Each row comes from the steps of one walk. Every step used is in the known rows, and no mark comes twice. Write the walk behind each row, first mark first.
Known rows:
s > n: [ 2.9  5.4 17.4 10.9 -5.1  8.7  8.0  0.6 -1.2 -5.1  5.4 -4.5 -0.1 34.1
 34.1 -1.7 -0.1  0.6]
w > a > n > x > k > v: [ 36.9  -8.9 -15.4 -22.3  18.7   4.4 -17.6   7.4  35.1 -23.0 -24.3 -14.0
   6.1 -52.2 -32.1 -47.2 -30.1   2.2]
s > x > k > v > a > n: [ 53.4   7.7   4.3   5.1  17.4 -10.6  -5.5  26.4  37.0 -11.9 -15.8 -32.9
 -27.9 -53.1  -1.8 -44.9 -28.5  -4.3]
v > a: [ 12.4  -6.7 -22.6  18.0   7.6 -26.9   9.5  -5.8   8.3 -12.9 -15.0   1.9
 -18.5  -7.0  24.6 -10.5  -3.4 -14.1]
s > a > n > x > k > v: [ 38.9  -4.9  -7.5 -20.0  26.8   3.2 -15.5   8.6  40.8 -17.8 -23.0 -21.5
  14.2 -45.3 -29.8 -49.4 -30.6   1.6]
s > w > a > n > x > k > v: [ 37.1 -27.9 -17.6 -18.0  18.4  10.5 -12.5   9.9  42.9 -18.4 -34.3 -15.7
  10.1 -45.4 -37.4 -49.6 -30.1   3.6]
a > n > x > k > v > w: [ 22.2 -34.2 -20.7 -14.5  33.8  -2.1  -7.1  32.7  31.9 -11.4 -48.3 -28.3
  -9.9 -32.7 -37.4 -36.8 -35.9  -0.6]
k > v > w > a > n > x: [ 12.4 -37.4 -13.9  -5.3   4.4  -8.0  -0.2  11.1  21.1 -35.0 -29.4  -9.0
   7.3 -29.0 -30.0 -46.0 -19.0  -0.3]
x > k > v > a > n > w: [ 67.7 -18.0   7.7   5.8  12.7  24.4 -10.8  18.4  37.0  -6.4 -29.7 -15.1
 -47.7 -37.2  -1.0 -29.5  -2.5   3.9]
x > k > v > a > n: [ 52.1  -6.2  -7.9   6.0  37.9 -19.3  -8.7  29.2  33.5 -12.1 -26.6 -25.9
 -17.0 -58.5   8.3 -37.9 -25.0  -4.2]
s > k > v > w: [  6.5 -30.1 -22.1  -2.3  15.6  10.5   3.5  11.3  36.9  -9.5 -34.5  -7.8
 -31.7  18.5 -11.0 -14.4 -13.6  -7.2]
x > k: [ 22.7  15.1   0.7  -8.2  19.7  -6.6 -16.7  13.2   4.1  11.6 -14.7 -16.2
   1.7 -18.2  -7.5 -15.4 -21.1  -5.0]
n > x > k > v: [ 19.7   2.5 -16.3 -27.0  17.3   7.2 -14.4   5.6  26.9 -17.1 -18.3  -9.9
  11.2 -29.8 -38.9 -27.0 -32.8   2.1]
n > w > a: [ 32.3 -31.6  -5.0   2.3 -29.9  31.3  -1.4 -27.8  20.3  -9.6 -13.2  19.8
 -36.6  -6.5   4.4 -20.9  31.1  -3.7]
v > w: [ -4.1 -35.3 -17.7   2.4  11.2  -4.7   7.7  13.9   8.8   2.1 -32.0 -10.7
 -18.4   5.6  -7.3  -6.3  -5.1  -6.3]
w > a: [ 12.1 -21.0 -16.5  -0.3 -14.5  -1.6   0.0 -23.0  11.5 -11.5  -7.6  13.9
 -10.1 -15.3   9.4 -22.2  14.7  -9.7]
x > k > v: [ 31.2   0.9 -15.1 -23.6  24.5  13.8 -15.1   6.9  32.5  -3.0 -16.2 -12.3
  -6.4 -39.1 -20.5 -21.8 -23.2   1.4]
k > v: [ 12.7 -10.1 -16.1 -17.3   8.0  20.3  -2.8  -2.4  30.3 -13.3  -4.2   1.0
  -6.3 -24.0 -15.6  -9.5  -6.7   5.4]
v > a > n > x: [  7.2  -5.3  -1.3  12.4   7.5 -32.0   3.0  16.7  -1.0 -30.8 -15.4 -12.1
  14.2 -12.0  -9.3 -29.1 -24.7  -2.8]
s > x: [  3.4  30.1  24.0  -1.3 -39.8  16.5   5.3  -3.7   8.2   0.7  21.6 -14.3
 -21.8  10.4 -20.6 -11.7  -5.0   0.2]
w > a > n > v: [ 27.9 -40.8  -4.1 -14.4  14.2  16.1   2.3   1.9  24.1 -23.9  -7.2 -17.9
 -26.4 -48.1 -16.1 -23.0   0.2   5.8]

Which walk is each row?
[ 35.9 -36.1  -7.0   8.8  14.9  -1.3  -4.7  16.4  38.4 -16.1 -32.4 -12.5
 -27.6 -24.3   4.8 -43.6  -5.7  -7.1] -> s > k > v > w > a > n
[ 41.0 -14.6  30.9   8.3  -6.6  35.9  -7.0  17.5  14.9   2.0 -10.6  -8.8
 -32.3 -12.1  -4.8 -10.8  14.0  12.0] -> a > n > w
[ 29.4   3.9   3.5  -6.1  15.2 -20.0 -18.6  16.0   6.2 -11.6 -23.8 -20.3
  17.8 -33.5 -22.4 -45.0 -31.0  -3.7] -> w > a > n > x > k
[ 47.6 -38.4 -12.3  -3.5  27.3  -5.2 -11.0  23.3  37.6  -8.8 -39.5 -23.0
 -21.0 -59.6  -5.8 -51.1 -13.4  -4.6] -> x > k > v > w > a > n
[ 20.6 -48.2 -40.5 -14.9   5.0  -0.8  -2.6 -10.0  34.9 -22.8 -45.0  -1.6
 -15.4 -29.5 -23.2 -46.5 -12.5 -12.7] -> n > x > k > v > w > a
[ 26.7 -13.5  -5.8  -4.9  20.0 -23.5 -14.2  22.2   9.5 -10.8 -39.8 -25.0
   8.5 -30.1 -26.4 -47.8 -33.8  -7.6] -> v > w > a > n > x > k
[ 21.4 -45.0 -32.0  -8.8   3.5   2.9   1.0  -9.6  33.3 -25.5 -41.4  -3.1
 -15.8 -11.7  -5.6 -46.5 -12.6 -12.9] -> s > n > x > k > v > w > a
[ 13.6  -9.9  -9.4   3.6  10.9 -21.5   2.0  14.1  15.1 -36.8 -17.9 -10.3
  10.9 -24.5 -17.5 -33.5 -27.7   0.6] -> k > v > a > n > x
[ 10.2 -66.0 -36.1 -10.3   2.7   9.2  10.3 -15.5  26.8 -19.6 -32.5  -1.9
 -39.6 -21.2 -11.4 -23.8   9.6  -9.8] -> n > v > w > a
[ 21.9 -33.5 -30.0 -16.0  31.4   6.0  -4.0  19.0  33.8  -0.3 -44.4 -20.1
 -24.4 -26.4 -24.5 -22.5 -23.0  -4.2] -> x > k > v > w
[ 19.4 -61.4 -14.4  -6.1  32.3   7.5  12.1  16.1  33.5 -10.3 -36.5 -33.5
 -31.2 -26.1 -17.5 -26.2  -4.8  -0.6] -> s > a > n > v > w
[ -1.0  -0.9  13.6   2.0   2.9 -15.4  -2.6  19.8  -5.4 -21.2  -5.7 -13.1
  27.5  -8.0 -24.6 -23.2 -22.6   6.7] -> a > n > x
[ 29.5 -41.0  -5.2   9.3  12.9 -10.0  -1.6  18.6  19.8  -8.1 -30.5 -16.0
 -17.6 -37.9   6.2 -38.3   0.8  -5.9] -> v > w > a > n
[ 69.6  -1.8  21.6   5.3  -8.6  33.3  -8.1  16.2  40.9  -7.2 -18.4 -22.0
 -58.4 -33.5 -11.4 -36.2  -4.8   2.9] -> s > x > k > v > a > n > w
[ 11.2 -55.9 -13.1  -8.9  30.8   8.5   9.4  26.5  21.6  -9.7 -33.5 -32.1
 -34.8 -25.3 -24.5 -12.4 -12.3   2.7] -> a > n > v > w
[ 32.0 -32.7 -27.4 -13.8 -10.2  12.9  -1.7  -8.6  43.4 -10.8 -31.6  -9.0
 -40.5 -32.0 -20.0 -47.8  -5.0 -13.4] -> s > x > k > v > w > a
[ 55.8 -24.7   6.6  10.6   2.0  28.2  -1.7  12.4  34.2 -12.0 -22.0  -6.2
 -48.4 -27.7   2.9 -21.7   8.4   5.6] -> k > v > a > n > w
[ 31.6 -41.6   2.9  13.3   5.7   0.9  -0.1  10.7  23.4  -4.5 -23.7 -11.5
  -1.3 -31.8   4.6 -37.2   2.6   2.4] -> s > w > a > n
[ 13.4 -27.3 -30.7   0.7  15.1  -9.0  15.5 -10.0  18.8 -26.3 -13.5  -6.6
 -35.8 -19.1   5.0  -6.4  -5.2  -8.1] -> n > v > a
